Each row comes from the steps of one path. Every step used is in the known rows, and no mark comes twice. Write the path behind each row, first mark first.
Known rows
vugalu-garu-mesit-tomun: 36, 9, -5, -41, 9, -15, -19, -13, 18, 19, 9, 29, -1, -1, -15, 10, -14, 18, -1, 13, 9, 25
mesit-tomun: 27, 2, 1, -41, -2, -5, 2, 4, 16, 24, -28, 26, 0, -3, -26, 34, -15, 18, 4, 16, -6, 18
vugalu-ziki-mesit-garu: 25, 13, 13, -26, -5, -4, -19, -8, 19, -12, 0, 33, 7, 15, -2, 13, -39, 20, 0, 16, 1, 7
mesit-tomun-zugog-ziki-vugalu-garu: 32, -18, 3, -27, 14, -22, -17, -37, 8, 8, 1, 19, -17, 8, 4, 13, -13, -8, 22, 15, -1, -8
nupusa-garu-vugalu-ziki: 58, 5, 10, -19, -32, 3, -15, -3, 8, -4, -3, 28, 13, -3, 7, 12, -32, 5, 2, 19, -20, 7
mesit-garu-zugog-tomun: 33, 11, -13, -27, -5, -31, -4, 13, 16, -6, -32, 31, 10, 30, -30, 24, 10, 15, 14, 9, -19, 16
tomun-zugog-ziki: 20, -13, 5, -17, -6, -4, -8, 21, 9, -12, -36, 15, -17, 13, 15, 23, -3, 3, 11, 26, -19, -12
zonad-garu-mesit: 34, 3, -14, -45, -1, -5, -4, 9, 12, 5, -4, 10, -8, 15, 4, 5, -14, 20, -4, 19, 6, 25
vugalu-ziki-mesit: 28, 10, 12, -31, -9, -6, -1, 6, 23, -2, -4, 20, 9, 19, 14, 28, -49, 24, 6, 20, -13, -3
gabar-garu-zugog: 35, 2, -3, -6, -16, -26, -1, 35, 15, 9, -22, 21, -8, 17, -18, 21, 2, 22, 1, 28, -26, 5
zugog-ziki-mesit: 22, -2, 3, -22, -17, -15, -10, -7, 15, -11, -22, 17, -11, 23, 15, 28, -33, 21, 10, 24, -7, -2
zugog-ziki-vugalu: 44, -14, -2, -31, -9, -6, -3, -24, 9, 6, -18, 13, -18, 20, 13, 19, -27, 6, 22, 23, -16, -8
vugalu-garu: 47, -1, -2, -30, -8, -23, 0, 16, 18, 2, -6, 40, -8, 14, 2, 12, -26, 18, 1, 21, -9, -2
zugog-tomun: 43, 7, -8, -49, -2, -26, 10, 26, 20, 5, -38, 31, 2, 24, -8, 36, -18, 17, 16, 12, -21, 1
tomun-zugog-ziki-vugalu: 32, -24, 1, -24, 4, -3, -9, -17, 9, -4, -19, 8, -20, 20, 17, 20, -11, -3, 27, 23, -25, -18
vugalu-garu-zugog: 39, -1, -7, -13, -15, -29, 4, 18, 18, 0, -4, 27, 2, 24, -2, 16, -7, 21, 6, 22, -20, 3
nupusa-garu-zugog: 39, 0, -9, -2, -27, -25, -5, 22, 14, -5, -27, 26, 5, 12, -15, 19, -4, 20, 3, 25, -22, 15
nupusa-garu-vugalu-ziki-mesit-tomun-zugog: 26, 1, 17, -16, -9, 0, -32, -32, 13, -10, 6, 18, 21, -8, -5, 28, -24, 5, 11, 12, -12, 14
gabar-garu-mesit: 43, 8, -2, -28, -2, -11, -21, 20, 17, 12, -8, 24, -16, 8, -9, 8, -9, 23, -4, 26, -10, 12
ziki-mesit-tomun: 16, 4, 2, -39, 0, -12, -6, -16, 21, 12, -16, 22, 5, 7, -22, 41, -28, 27, 8, 15, -1, 20
tomun-zugog-ziki-vugalu-garu: 41, -21, 0, -21, 5, -22, -13, -21, 10, -7, 2, 21, -22, 22, 25, 7, -17, -4, 24, 22, -14, -23
zonad-garu-zugog-ziki-vugalu: 34, -17, -15, -21, -14, -23, 7, -22, 2, 2, -8, -7, -13, 33, 15, 12, -11, 5, 18, 22, -7, 6
mesit-tomun-zugog: 14, -8, 4, -32, 10, -1, -4, 12, 15, 11, -30, 21, -1, -4, -23, 35, 1, 10, 9, 16, -13, 9

Which path is each row?
-1, -1, -8, -19, -14, -32, -5, -21, 6, 1, -12, -5, -1, 21, -4, 28, -11, 16, 5, 16, 16, 27 -> zonad-garu-zugog-ziki-mesit-tomun
21, -14, -1, -35, 21, 5, -28, -46, 8, 13, -5, -4, -13, 5, 0, 19, 1, -3, 25, 15, -8, 8 -> garu-mesit-tomun-zugog-ziki-vugalu
25, -4, -15, -23, -14, -21, 16, 22, 10, 2, -18, 7, 0, 23, -5, 19, -3, 21, 2, 21, -9, 18 -> zonad-garu-zugog
5, -5, 5, -31, 12, -9, -11, -8, 21, 2, -18, 17, 3, 7, -18, 42, -12, 20, 14, 16, -9, 11 -> ziki-mesit-tomun-zugog
17, -2, 0, -11, 0, -10, -42, -8, 7, -4, -23, 15, -10, -10, -7, 10, 5, -1, 2, 20, 6, 21 -> nupusa-garu-mesit-tomun-zugog-ziki
9, -10, 7, -23, 2, -5, -11, 4, 7, 5, -37, 14, -12, -2, -7, 30, 1, -1, 11, 19, -6, 3 -> mesit-tomun-zugog-ziki
54, -12, -3, -28, -7, -25, -8, -29, 11, 3, 4, 26, -21, 23, 21, 4, -33, 3, 18, 21, -8, -14 -> zugog-ziki-vugalu-garu
23, 6, -12, -51, 8, -6, -7, -9, 10, 21, -5, 8, -2, 1, -17, 14, -10, 16, -4, 13, 19, 39 -> zonad-garu-mesit-tomun
46, 6, 13, -30, -16, 20, -18, -20, 6, -4, 2, 29, 12, 2, -5, 7, -19, 5, 2, 14, -15, 10 -> mesit-garu-vugalu-ziki
58, -4, -10, -42, 10, -13, -16, -34, 19, 10, 26, 22, -8, 21, 9, 0, -26, 16, 17, 18, -11, 5 -> ziki-vugalu-garu-mesit
45, 8, -15, -28, -7, -52, 8, 23, 20, -1, -14, 31, 8, 36, -6, 25, -5, 16, 17, 12, -22, 1 -> vugalu-garu-zugog-tomun
17, -2, 2, -23, 13, -15, -33, -12, 10, 2, 0, 17, -14, 1, 6, 8, 3, 0, 5, 16, 9, 9 -> vugalu-garu-mesit-tomun-zugog-ziki
36, -11, -6, -41, 31, -10, -25, -42, 17, 16, 23, 16, -5, 7, -9, 11, -5, 5, 21, 11, -5, 11 -> ziki-vugalu-garu-mesit-tomun-zugog
42, -3, -5, -39, 11, -17, -27, -57, 10, 20, 19, 15, -14, 9, 4, 3, -21, 2, 16, 14, 11, 12 -> zugog-ziki-vugalu-garu-mesit-tomun
24, 6, 7, -45, -9, 0, -6, -40, 8, 9, 18, 5, 18, 4, 1, 25, -39, 12, 4, 8, 9, 25 -> zonad-garu-vugalu-ziki-mesit-tomun
36, -2, 2, -30, -15, 8, -27, -45, 13, -17, 4, 29, 7, 16, -16, 20, -16, 23, 10, 14, -13, 19 -> ziki-mesit-garu-vugalu
46, -4, 1, -32, -17, 15, -18, -26, 7, -6, -9, 32, 3, 5, -20, 12, -3, 12, 6, 15, -17, 18 -> mesit-garu-vugalu
53, -7, -7, -33, 3, -17, -24, -41, 12, 4, 19, 16, -19, 22, 25, -4, -26, 5, 17, 20, -3, -1 -> zugog-ziki-vugalu-garu-mesit
25, 4, 0, -27, -6, -9, -21, -16, 19, -14, -11, 37, -2, 19, -17, 17, -23, 27, 3, 17, -1, 15 -> ziki-mesit-garu
51, -11, -11, -20, -4, -27, 4, -20, 18, 8, 12, 19, -1, 30, 0, 14, -15, 15, 22, 20, -27, -1 -> ziki-vugalu-garu-zugog
